Known rows, with every way that one mark hangs from another
z841(z632(z400 z559(z955(z943)))): .14 -.05 .15 -.02 .12 -.04 .04 .05 -.12 -.02 -.10 .12 .23 -.12 -.11 .03 .00 -.16 .19 .17 .00 -.12 .05 .01 .03 .07 -.14 .00 -.08 -.01 -.04 -.11
z78(z955(z315 z634 z943)): -.06 -.08 .15 .03 .32 -.02 .16 .09 .10 -.02 -.09 -.01 .07 -.15 .07 .02 -.21 .06 .16 -.04 .00 -.09 .00 .05 -.15 .16 -.04 -.05 -.01 .00 -.12 -.30
z559(z632(z400) z955(z315 z634 z841 z943)): -.02 -.03 .17 .01 .09 -.03 .24 -.06 -.03 -.08 .00 -.18 .19 -.15 .21 .03 .01 -.06 .35 -.10 -.10 -.15 .09 .27 -.42 .18 -.01 -.07 -.20 .33 -.02 -.31
z841(z632): .07 .00 .15 -.01 .09 -.02 .01 .07 -.08 .07 -.13 .09 .15 -.19 -.05 .03 -.10 -.10 .14 .13 .05 .01 .05 .01 -.01 .01 -.18 -.01 -.01 -.07 -.09 -.18
z345(z955(z128 z400 z943)): .01 .06 .20 -.07 -.06 .03 .00 .04 -.02 .02 -.11 .03 -.01 .00 -.02 .03 -.18 .01 .27 .02 .08 .13 .17 -.09 .04 -.01 -.05 -.07 -.05 .06 -.12 -.35
z632(z400 z559(z955(z315 z345 z634 z943))): .03 -.05 .22 -.01 .12 -.09 .05 .08 -.05 -.08 -.04 .04 .25 -.07 .04 .03 .04 -.17 .24 .01 -.05 -.14 .05 -.01 -.20 .18 -.06 -.06 -.09 .25 -.02 -.14
z841(z632(z400 z559(z955))): .15 -.03 .18 .00 .08 -.04 .02 .04 -.14 .00 -.11 .12 .23 -.12 -.10 .04 .05 -.19 .17 .17 .02 -.08 .07 .00 .01 .05 -.16 -.01 -.08 -.02 -.03 -.09
z955(z128 z315 z345 z400 z634(z632) z841): .03 .11 .49 .14 -.07 -.11 -.13 .12 -.13 .03 -.15 .04 .16 -.44 .16 -.04 -.08 -.07 .40 -.36 .14 .07 .10 -.02 -.51 .04 -.06 -.06 -.09 .45 -.01 -.37
z335(z943): -.02 .02 .13 -.06 .03 -.05 .00 .07 -.07 .14 -.09 .06 .14 .00 .02 -.05 -.24 -.20 .10 .11 .10 -.02 .02 .01 -.01 .09 -.12 -.09 .03 -.09 -.14 -.12
z78(z335 z955(z315)): -.01 -.04 .17 .00 .12 -.04 .20 .08 .02 .10 -.09 -.11 .09 .05 -.05 -.05 -.26 -.10 .06 .07 .11 .05 .05 -.02 .00 .02 -.10 -.04 .01 -.07 -.16 -.17
z315(z955): -.06 .02 .07 -.05 .01 .01 .00 .02 -.01 .11 -.05 .09 .17 .11 .07 .01 -.18 -.14 .09 .11 .07 .20 .13 -.09 -.07 -.02 -.13 -.11 .05 .02 -.09 -.23
z559(z955(z128 z345 z634 z943)): -.12 .05 .16 -.03 .11 -.09 .01 .06 .03 .02 -.06 .00 .21 -.21 .14 .02 -.09 .01 .25 -.13 -.04 -.04 .16 .09 -.19 .09 -.04 -.03 -.07 .30 -.03 -.30
z559(z632): .00 -.05 .18 .01 .04 .03 .11 .00 -.04 .07 -.05 -.06 .01 -.08 .10 .03 -.10 -.10 .18 .06 .01 .01 .09 .07 -.21 .02 -.08 -.11 -.05 .08 -.11 -.21
z955(z315 z345 z943): -.09 -.01 .18 -.05 .17 -.11 .13 .22 .10 -.07 -.01 -.08 .20 -.04 .15 .04 -.20 -.01 .26 -.08 -.03 .06 -.06 -.05 -.30 .16 -.09 -.07 .09 .28 -.15 -.29
z559(z632(z400) z955(z128 z315 z634 z841)): .00 .02 .27 .08 -.06 -.03 .15 -.07 -.15 -.05 -.06 -.14 .19 -.19 .17 .02 .07 -.04 .36 -.16 -.03 -.07 .19 .22 -.38 .11 -.02 -.07 -.24 .35 .02 -.29
z78(z335): -.05 -.01 .13 -.07 .00 -.04 .07 .06 -.08 .16 -.08 -.04 .11 -.02 -.05 -.05 -.27 -.19 .09 .12 .11 .04 .05 -.03 .03 -.01 -.12 -.05 .03 .01 -.16 -.12
z78(z955(z400)): .05 .03 .26 .08 .09 .01 .08 .06 .04 .08 -.13 .02 .01 -.02 .01 .02 -.23 -.11 .09 .07 .09 .04 .11 -.11 -.09 -.01 -.09 -.05 -.01 -.12 -.15 -.30
z634(z632(z400 z559(z955(z315 z943)))): .13 -.03 .12 -.03 .20 .00 .04 -.03 -.09 -.03 -.08 .03 .17 -.12 -.07 .00 .03 -.09 .22 .14 .02 -.15 -.01 .09 -.04 .09 -.12 -.06 .01 .10 -.06 -.09
z955(z128 z315 z345 z841 z943): -.07 .00 .28 .02 .01 -.09 .02 .25 -.06 -.09 -.09 .02 .20 -.21 .15 -.01 -.24 .05 .40 -.27 .05 .03 .03 -.09 -.24 .10 -.04 -.09 .02 .41 -.13 -.33
z315(z955(z345 z634 z943)): -.14 -.03 .09 -.06 .15 -.04 -.03 .08 .10 .08 .00 .09 .19 -.05 .14 -.01 -.19 -.11 .15 -.04 .00 .10 .10 -.02 -.25 .06 -.07 -.10 -.01 .19 -.05 -.28
z955(z315 z345 z400): -.01 .13 .39 .05 -.09 -.14 .06 .18 .03 .01 -.05 -.08 .18 .01 .16 .05 -.15 -.17 .21 -.09 .07 .24 .04 -.16 -.45 .06 -.13 -.07 .05 .26 -.12 -.34
z78(z335(z943) z955(z128 z634)): -.03 -.06 .18 .00 .12 -.05 .03 .05 -.07 .20 -.13 .04 .06 -.12 -.12 -.15 -.31 -.12 .07 -.02 .16 -.10 .12 .06 .09 .04 -.04 -.03 -.10 -.11 -.10 -.11
z559(z632 z955(z345 z841 z943)): -.03 .02 .17 .00 .05 -.03 .16 .02 .06 .01 .01 -.12 .15 -.10 .25 .04 -.05 -.13 .29 -.09 -.08 -.02 .15 .17 -.36 .02 -.04 -.10 -.12 .33 -.08 -.32
z841(z632(z559(z955(z128 z345 z400)))): .12 .02 .25 .01 .02 -.08 -.04 .10 -.12 .05 -.14 .18 .20 -.16 -.06 .04 -.01 -.16 .18 .06 .06 .04 .11 -.08 -.04 -.02 -.14 -.01 -.04 .05 -.03 -.15
z632(z400 z559(z955(z128 z315 z345 z943))): .06 -.03 .23 -.01 .04 -.08 .05 .11 -.12 -.10 -.06 .06 .24 .00 -.02 .02 .01 -.13 .27 .02 -.02 -.08 .07 -.07 -.09 .14 -.06 -.07 -.06 .24 -.05 -.12
z315(z955(z400 z634(z632(z559)) z841 z943)): .00 -.02 .15 -.02 .10 .00 -.07 .01 -.04 .09 -.07 .19 .12 -.12 .08 -.02 -.22 -.16 .21 -.02 .08 .03 .07 -.03 -.20 .01 -.05 -.11 -.02 .15 -.04 -.29
z345(z955(z315 z841(z632) z943)): .03 .00 .13 -.07 .03 .02 .10 .07 .02 -.04 -.08 -.03 .11 -.08 .08 .04 -.07 -.01 .29 .01 .04 .10 .09 .02 -.05 .05 -.11 -.07 -.05 .09 -.12 -.32

Rows
-.03 .04 .35 .03 .15 -.14 -.04 .15 -.01 -.03 -.09 .01 .14 -.34 .06 -.03 -.17 .07 .38 -.28 .05 .00 -.02 .01 -.42 .15 -.02 -.03 -.02 .41 -.04 -.36 : z955(z128 z315 z345 z400 z634(z632) z943)
.02 .12 .32 .05 -.12 -.06 .09 .00 -.03 .06 -.03 -.10 .11 -.03 .15 .04 -.01 -.13 .26 -.10 .00 .13 .24 .05 -.37 -.04 -.04 -.07 -.14 .31 -.03 -.32 : z559(z632 z955(z128 z345 z400))
-.02 -.02 .24 .04 .06 -.04 .05 .12 .00 .14 -.11 -.03 .08 -.06 -.09 -.09 -.25 -.11 .09 -.04 .13 .03 .17 -.07 .02 -.07 -.08 -.03 -.05 .02 -.14 -.17 : z78(z335 z955(z128 z345))
.01 .07 .28 .01 -.11 .03 -.04 -.01 -.01 .09 -.12 .01 .01 -.17 .13 .03 -.07 -.15 .24 -.05 .10 .12 .22 -.02 -.20 -.03 -.08 -.09 -.14 .09 -.07 -.37 : z345(z955(z400 z634 z841))
-.05 -.03 .13 -.06 .07 .05 .00 .02 .05 .04 -.09 .01 .03 -.21 .13 .02 -.10 -.04 .27 -.04 .03 -.01 .15 .07 -.08 .04 -.05 -.09 -.11 .11 -.10 -.33 : z345(z955(z634 z841 z943))
.04 .03 .27 .01 -.02 -.09 .13 .10 -.09 .14 -.12 -.03 .09 .10 -.13 -.12 -.36 -.15 .10 .00 .20 .06 .07 -.07 .03 .03 -.06 -.03 -.03 -.09 -.15 -.17 : z78(z335(z943) z955(z128 z315 z400))
-.06 .15 .28 .02 -.01 -.11 .02 .02 .05 .08 -.05 -.05 .21 -.12 .19 .05 -.05 -.19 .17 -.06 .00 .08 .18 .04 -.37 .04 -.09 -.03 -.09 .24 -.03 -.33 : z559(z955(z345 z400 z634))
.01 .15 .29 .06 -.01 -.08 -.03 -.01 .01 .09 -.08 -.03 .21 -.25 .20 .02 -.02 -.20 .23 -.11 .03 .01 .18 .10 -.40 -.01 -.10 -.04 -.10 .29 -.02 -.34 : z559(z955(z345 z400 z634(z632) z841))
.02 -.03 .24 .02 .11 -.10 .10 .22 -.01 -.10 -.04 -.04 .29 -.21 .12 .01 -.13 -.08 .36 -.12 -.01 -.04 -.04 .01 -.32 .13 -.13 -.04 -.04 .30 -.11 -.30 : z955(z315 z345 z841(z632(z400)) z943)
.10 .01 .26 .01 .07 -.10 .00 .09 -.07 .03 -.11 .14 .22 -.18 .00 .05 .02 -.17 .17 .04 .03 .03 .07 -.02 -.16 .04 -.14 -.01 -.05 .08 -.01 -.17 : z841(z632(z559(z955(z315 z345 z400 z634))))
-.06 -.02 .08 -.04 .01 .03 -.03 .07 -.09 .05 -.09 .17 .16 .00 .06 -.02 -.29 -.04 .23 -.02 .08 .10 .13 -.10 .01 -.02 -.06 -.12 .02 .13 -.10 -.28 : z315(z955(z128 z841 z943))
-.05 .01 .16 .00 .06 -.02 .14 -.10 .01 .07 -.03 -.10 .10 -.14 .19 .05 .03 -.09 .20 -.01 -.06 -.03 .18 .24 -.33 .06 -.04 -.07 -.15 .20 -.01 -.26 : z559(z632 z955(z634))
-.04 -.03 .26 .03 .10 -.11 .09 .13 .03 .16 -.07 -.08 .17 -.13 .06 -.13 -.24 -.24 .11 -.14 .14 -.04 .07 .07 -.23 .07 -.07 -.05 -.11 .06 -.11 -.18 : z78(z335(z943) z955(z315 z345 z634 z841))
-.03 -.03 .12 -.01 .08 .01 -.13 -.02 -.10 .11 -.11 .21 .13 -.13 .00 -.04 -.10 -.05 .16 -.01 .10 .08 .14 -.03 -.05 .00 -.07 -.10 -.01 .11 .00 -.18 : z315(z955(z128 z634(z632(z559))))
-.09 .01 .32 .08 .03 -.06 -.11 .13 .01 .10 -.09 .04 .16 -.41 .25 -.01 -.09 -.19 .25 -.21 .05 -.03 .14 .02 -.42 .03 -.09 -.09 -.10 .30 -.07 -.30 : z955(z345 z634 z841)
.02 .11 .28 .03 -.07 -.06 .14 -.02 .04 .07 .01 -.15 .13 .02 .20 .06 .00 -.21 .21 -.03 -.03 .12 .20 .08 -.44 -.02 -.07 -.07 -.12 .27 -.05 -.33 : z559(z632 z955(z345 z400))
.06 .00 .28 .11 .12 -.03 .10 .16 .05 .01 -.11 -.01 .17 -.16 .10 .01 -.10 -.09 .17 -.08 .06 .04 .10 -.04 -.23 .01 -.13 -.05 -.05 .06 -.12 -.30 : z78(z955(z315 z345 z841(z632)))
-.02 .08 .36 .03 -.02 -.12 .09 .24 .02 -.05 -.05 -.04 .19 -.09 .22 .03 -.28 -.14 .34 -.19 .04 .10 -.03 -.13 -.44 .09 -.07 -.09 .03 .36 -.16 -.42 : z955(z315 z345 z400 z841 z943)
-.01 .07 .25 -.03 -.06 .02 -.02 -.02 .03 .09 -.10 -.01 .00 -.10 .08 .04 -.06 -.11 .19 .02 .07 .14 .20 -.02 -.17 .00 -.08 -.07 -.11 .05 -.07 -.34 : z345(z955(z400 z634))
.01 .00 .27 .02 .04 -.07 .03 .05 -.08 .22 -.14 .04 .04 -.09 -.13 -.14 -.35 -.18 .08 -.04 .19 -.05 .12 .00 .01 .01 -.03 -.02 -.11 -.11 -.11 -.17 : z78(z335(z943) z955(z128 z400 z634))
.15 -.07 .20 .01 .09 -.03 -.02 .08 -.16 .01 -.13 .16 .18 -.17 -.13 .02 -.01 -.18 .17 .17 .05 -.09 .03 -.05 .03 .05 -.16 -.02 -.06 -.06 -.05 -.08 : z841(z632(z400 z559))
-.03 .03 .22 -.05 .00 .01 -.03 .02 -.01 .04 -.12 .05 -.01 -.15 .02 .02 -.15 .02 .28 -.06 .07 .07 .18 -.03 -.05 .03 -.02 -.06 -.10 .11 -.08 -.37 : z345(z955(z128 z400 z634 z943))
.02 -.03 .20 .02 .01 -.02 .05 .09 -.12 .19 -.15 .04 .08 -.05 -.11 -.15 -.35 -.18 .11 -.01 .20 -.06 .13 -.01 .14 -.04 -.06 -.05 -.07 -.12 -.16 -.12 : z78(z335(z943) z955(z128 z841))
.00 .06 .19 -.09 -.01 .00 .13 .06 .06 -.02 -.06 -.07 .05 .08 .07 .06 -.14 -.02 .24 .04 .04 .18 .08 -.07 -.12 .07 -.08 -.08 -.01 .08 -.13 -.37 : z345(z955(z315 z400 z943))
.03 .09 .47 .12 -.05 -.15 -.03 .17 -.04 .03 -.11 .02 .24 -.36 .21 .02 -.07 -.20 .31 -.26 .08 .10 .06 -.03 -.60 .07 -.12 -.03 -.12 .34 -.02 -.39 : z955(z315 z345 z400 z634 z841(z632))
-.01 -.02 .18 .03 .05 -.01 -.13 .03 -.02 .10 -.05 .13 .21 -.17 .12 -.04 -.03 -.23 .19 -.07 .07 .06 .15 .00 -.29 -.02 -.11 -.12 -.08 .22 -.01 -.22 : z315(z955(z345 z634(z632(z400 z559)) z841))
.01 .00 .21 .05 .00 .00 .14 -.11 -.08 .02 -.03 -.14 .15 -.20 .19 .03 .06 -.17 .28 -.05 -.05 -.13 .20 .25 -.37 .07 -.05 -.08 -.24 .25 -.01 -.28 : z559(z632(z400) z955(z634 z841))
